Each row comes from the steps of one path. Every step used is in the known rows, and no mark comes twice. Write the path behind each row, first mark first.
Known rows:
V -> C -> K -> W -> X: [-1.89 -1.98 -1.86  3.24 -0.36  2.97 -4.35  1.68  3.17  1.40 -0.02 -1.91
 -2.22 -1.34  1.35 -0.11  0.33  0.68 -0.31  1.15 -3.93  0.40 -1.11]
S -> C -> K -> W: [-2.60 -1.89 -0.82 -1.17  0.80  3.19 -3.84  0.69 -0.09  1.17 -0.82 -1.11
 -1.95 -0.58 -0.39  0.79  0.31  1.77 -0.86  1.58  1.69  0.46  0.80]
S -> R -> K -> W -> X: [ 2.73  1.44 -0.32  3.81  0.23 -1.87  0.41  3.27  3.09  0.53  1.57  0.23
 -0.17  0.69  0.62  0.86  1.15 -1.64  1.26 -1.93 -1.24  1.11 -0.04]
S -> R -> K: [ 2.61  1.21  0.55 -0.31  1.19 -2.60  1.30  1.79 -0.50 -0.28  0.63  0.45
  0.74  0.98 -0.01  0.01  0.50 -0.90  1.32 -2.98  0.74 -0.45 -0.57]
C -> K: [-2.07 -0.57 -0.21 -0.95  1.47  1.73 -1.00  0.96 -0.16 -0.09 -1.27 -1.48
 -0.95  0.67  1.33 -0.13  0.64  0.94 -1.65  0.52  0.44 -1.77 -0.10]
C -> S: [-0.76  0.77  0.22 -2.26  1.59  1.40  0.25 -2.66 -0.90  0.71 -1.02 -0.02
  0.63  4.07  1.28 -1.58  0.78  1.45 -1.20 -0.49  0.14 -1.21  0.18]
X -> W: [-0.13  0.57  1.95 -0.39  1.29  1.00  1.57  0.43 -1.05 -1.26 -0.04 -1.36
  1.33  1.04  1.22 -0.57 -0.80  0.58 -2.05  3.79  0.01 -3.52  1.42]
K -> W -> X -> C -> S -> R: [ 1.60  2.61  0.02  1.51  0.55  2.30 -1.07 -3.58 -1.27  0.89  0.47  0.71
  0.17  1.52 -0.34  0.69 -2.24 -0.25 -0.68  2.75 -1.57  2.36  1.60]
R -> K: [ 1.98 -0.73 -0.01 -0.70  0.87 -2.16  2.59  2.39  1.50 -0.05  0.05  0.64
  0.66  1.69  0.67 -0.40  1.34 -0.76 -1.39 -2.37  1.98 -1.05 -0.71]
W -> S -> C -> K: [-2.90 -2.26 -0.74 -0.32 -2.21  0.70  0.09  0.01 -0.78  0.77 -0.60  0.46
 -2.80 -4.27 -1.09  1.41  0.79 -0.95 -0.82  0.26  3.27  0.33 -0.21]
V -> W -> S: [ 0.35 -1.18  0.40  2.42 -2.63 -0.94  1.51  1.41  1.38 -2.15 -0.67 -0.22
  2.28 -1.11 -0.03 -0.80  0.04  0.37  1.78 -1.29 -1.04 -0.85 -2.16]
V -> W -> S -> R: [ 1.28  0.90  1.12  2.50 -2.49 -1.40  0.32  0.66 -0.59 -2.28 -0.01 -0.51
  2.24 -1.92 -0.49 -0.58 -0.95  0.45  4.34 -2.44 -2.54 -0.30 -2.22]
C -> S -> R -> K: [ 2.08  2.61  0.27 -2.67  2.33 -1.62  0.41 -2.29 -1.58  0.89 -0.16  0.81
  0.56  2.62 -0.22 -0.17  0.73  0.50  1.15 -2.73  0.17  0.35  0.35]
R -> K -> C -> S -> W: [-1.51  0.61 -0.62 -5.19  2.66 -0.40 -1.26 -2.45  0.26  0.53 -0.60 -0.45
 -0.34  3.63  0.72 -1.65  1.35  2.07  0.14  0.65  0.05  0.51  1.76]
S -> W: [-2.21  1.19  2.13 -1.50  1.18  0.25 -0.64  0.74 -0.08 -0.30  0.91 -1.82
  1.12  1.01  1.52 -1.58 -0.72  0.41 -0.23  1.89 -0.44 -2.03  1.27]
V -> W -> X -> C -> S -> R: [ 1.12  4.02  0.43  0.48 -1.47 -0.27 -0.61 -3.94 -2.64 -1.30  0.58  0.70
  3.78  1.07 -1.64  0.33 -3.04  0.24  0.15  3.05 -2.80  1.64 -0.38]
W -> X: [-0.84  0.78 -0.17  2.68 -1.14 -0.70  1.90  1.82  1.89  0.00  1.35  0.18
  0.42  1.73  1.73 -0.91  1.13 -1.96 -1.88  0.38 -0.47 -1.29 -1.00]
S -> W -> X -> C: [-1.28  1.67  1.71  0.69 -1.14 -0.18  0.93  0.55  0.21 -0.17  2.49 -0.30
  1.19 -1.08 -0.13  0.30 -2.48 -2.64 -3.40  6.03  0.38  0.04  2.01]
V -> R -> K -> C: [ 0.17 -2.11 -0.39 -2.04  1.32 -1.80  1.21 -0.35 -0.56 -1.79 -1.67  0.26
  0.84  2.84 -0.50  0.01  2.20  0.67  0.67 -4.78 -2.55 -0.18 -0.75]
W -> S -> C -> K -> R: [-3.45 -3.51 -0.32  0.99 -2.16  2.32 -0.01  0.57 -0.21  1.81  0.47  1.50
 -3.63 -4.37 -2.25  1.46 -0.39 -0.81 -0.56 -1.17  2.69  1.75  1.40]

Write each row's path:
[-1.25  1.78  1.82 -4.31  1.72  1.82 -0.73 -4.29 -2.63  0.31  0.09 -0.27
  1.73  1.34 -0.34 -0.22 -3.01  0.67 -2.69  5.10  0.86 -0.05  2.87]  X -> C -> S -> W
[-0.72  2.05 -1.22 -2.79  2.15  1.61 -1.99 -4.19 -2.91  0.03 -1.28  0.23
 -0.39  4.27  1.05 -2.00  0.67  3.20  2.22 -0.95 -2.16  0.45 -0.39]  K -> C -> S -> R
[-2.10  1.63 -1.30 -2.30  1.14 -1.45 -0.28 -1.76  2.16  1.02  0.82 -0.10
 -0.62  3.33  0.53 -1.26  2.10 -0.13 -0.78  1.09 -0.90  1.26  1.58]  R -> K -> C -> S -> W -> X
[-0.83 -1.91  0.11  0.66 -3.10 -0.62  2.06  0.07 -0.47  0.74  0.72  1.61
 -0.61 -2.95 -1.26  0.38  0.84 -1.81 -0.40 -1.09  3.68  0.23 -1.10]  W -> S -> C
[ 1.44 -0.58 -0.28  3.76 -1.04  2.05  0.91  1.29  2.19  0.05  0.81  0.83
  0.40  0.51  0.60  0.81 -1.37 -1.53 -3.16  3.70  0.13  1.19  0.71]  K -> W -> X -> C
[-0.95 -1.03  1.65  0.07 -2.26  0.08  2.45 -0.51 -1.48 -0.11  0.60  0.14
 -0.08 -4.37 -1.49  1.10 -0.60 -1.39 -1.29  2.92  3.15 -1.61  1.31]  X -> W -> S -> C
[-3.27 -0.84 -0.54 -2.71 -0.11  1.34 -1.90 -0.01 -2.09  0.95 -0.28 -0.09
 -1.15 -1.09 -0.71  0.46  0.56  0.42 -2.03  1.44  2.13 -0.47  0.01]  S -> C -> K
[-2.60 -1.83 -0.49 -0.07 -3.25 -0.05 -1.41  0.02 -0.45 -0.83 -1.06 -0.43
  0.02 -4.31 -2.43  0.88  0.01  0.83  1.03  0.58  0.81  0.39 -1.49]  V -> W -> S -> C -> K
[ 0.37 -0.72  1.85  2.08 -0.56  0.47  3.36  0.39  0.03 -0.94 -0.22 -0.65
  0.16 -2.39  0.55  0.10 -0.44 -0.90 -1.32  2.16  0.98 -2.68  1.24]  X -> W -> S
[ 3.41  0.31  0.39  2.04 -1.96 -3.96  1.85  1.83  0.73 -1.90  0.05  0.27
  2.43 -2.42 -1.48  0.71 -0.22 -0.73  3.97 -3.87 -0.77  0.51 -2.09]  V -> W -> S -> R -> K
[ 1.96  0.30 -1.10 -1.00  1.33 -1.93  0.25  1.03 -0.56 -0.61 -0.10  1.01
 -0.18  2.32  0.37 -0.50  1.48  0.79  1.82 -2.83 -0.22  0.49 -1.09]  S -> R -> K -> C
[ 3.42  0.25  0.49  0.86  2.12 -0.88 -0.58  2.51  1.18  0.00  0.05 -0.20
  0.05  1.36  0.31  0.42  0.27  0.46  2.39 -2.81 -0.52  0.58  0.10]  S -> R -> K -> W
[ 2.38 -0.87 -1.53  1.21 -0.57 -2.49  1.95  1.10  0.68 -0.44 -0.48  1.64
 -1.54 -1.07  0.05 -0.04  1.60 -0.58  3.19 -4.12  0.97  1.27 -1.28]  W -> S -> R -> K -> C
[ 3.10 -1.19 -0.77  3.38 -0.56 -0.58  2.48  2.48  3.62  0.22  0.98  1.78
  0.10  0.11 -0.57  1.74 -0.61 -2.67 -3.57  1.95  1.96  1.79  0.79]  R -> K -> W -> X -> C
[-0.10 -1.02 -0.39  3.25  0.52  2.42 -2.37  0.99  0.76  0.14 -1.46 -1.47
 -3.16 -2.87  0.60  1.54 -0.19  1.05  2.85 -1.46 -1.28  0.78  0.45]  C -> K -> W -> S -> R
[ 2.64  1.28 -0.53 -3.20  1.41 -1.31 -1.94 -3.00 -1.83  1.74 -0.04  0.25
  0.72  0.90 -0.66 -0.81 -0.33  0.83  2.41 -3.64 -1.74  0.89 -1.59]  V -> C -> S -> R -> K
[-1.68 -2.02 -0.60 -1.02  0.60  2.02 -3.51  0.32 -0.35  0.77 -1.17 -1.38
 -1.00 -1.02  0.95 -0.85 -0.34  1.64 -0.34 -0.19 -1.76 -0.89 -1.94]  V -> C -> K
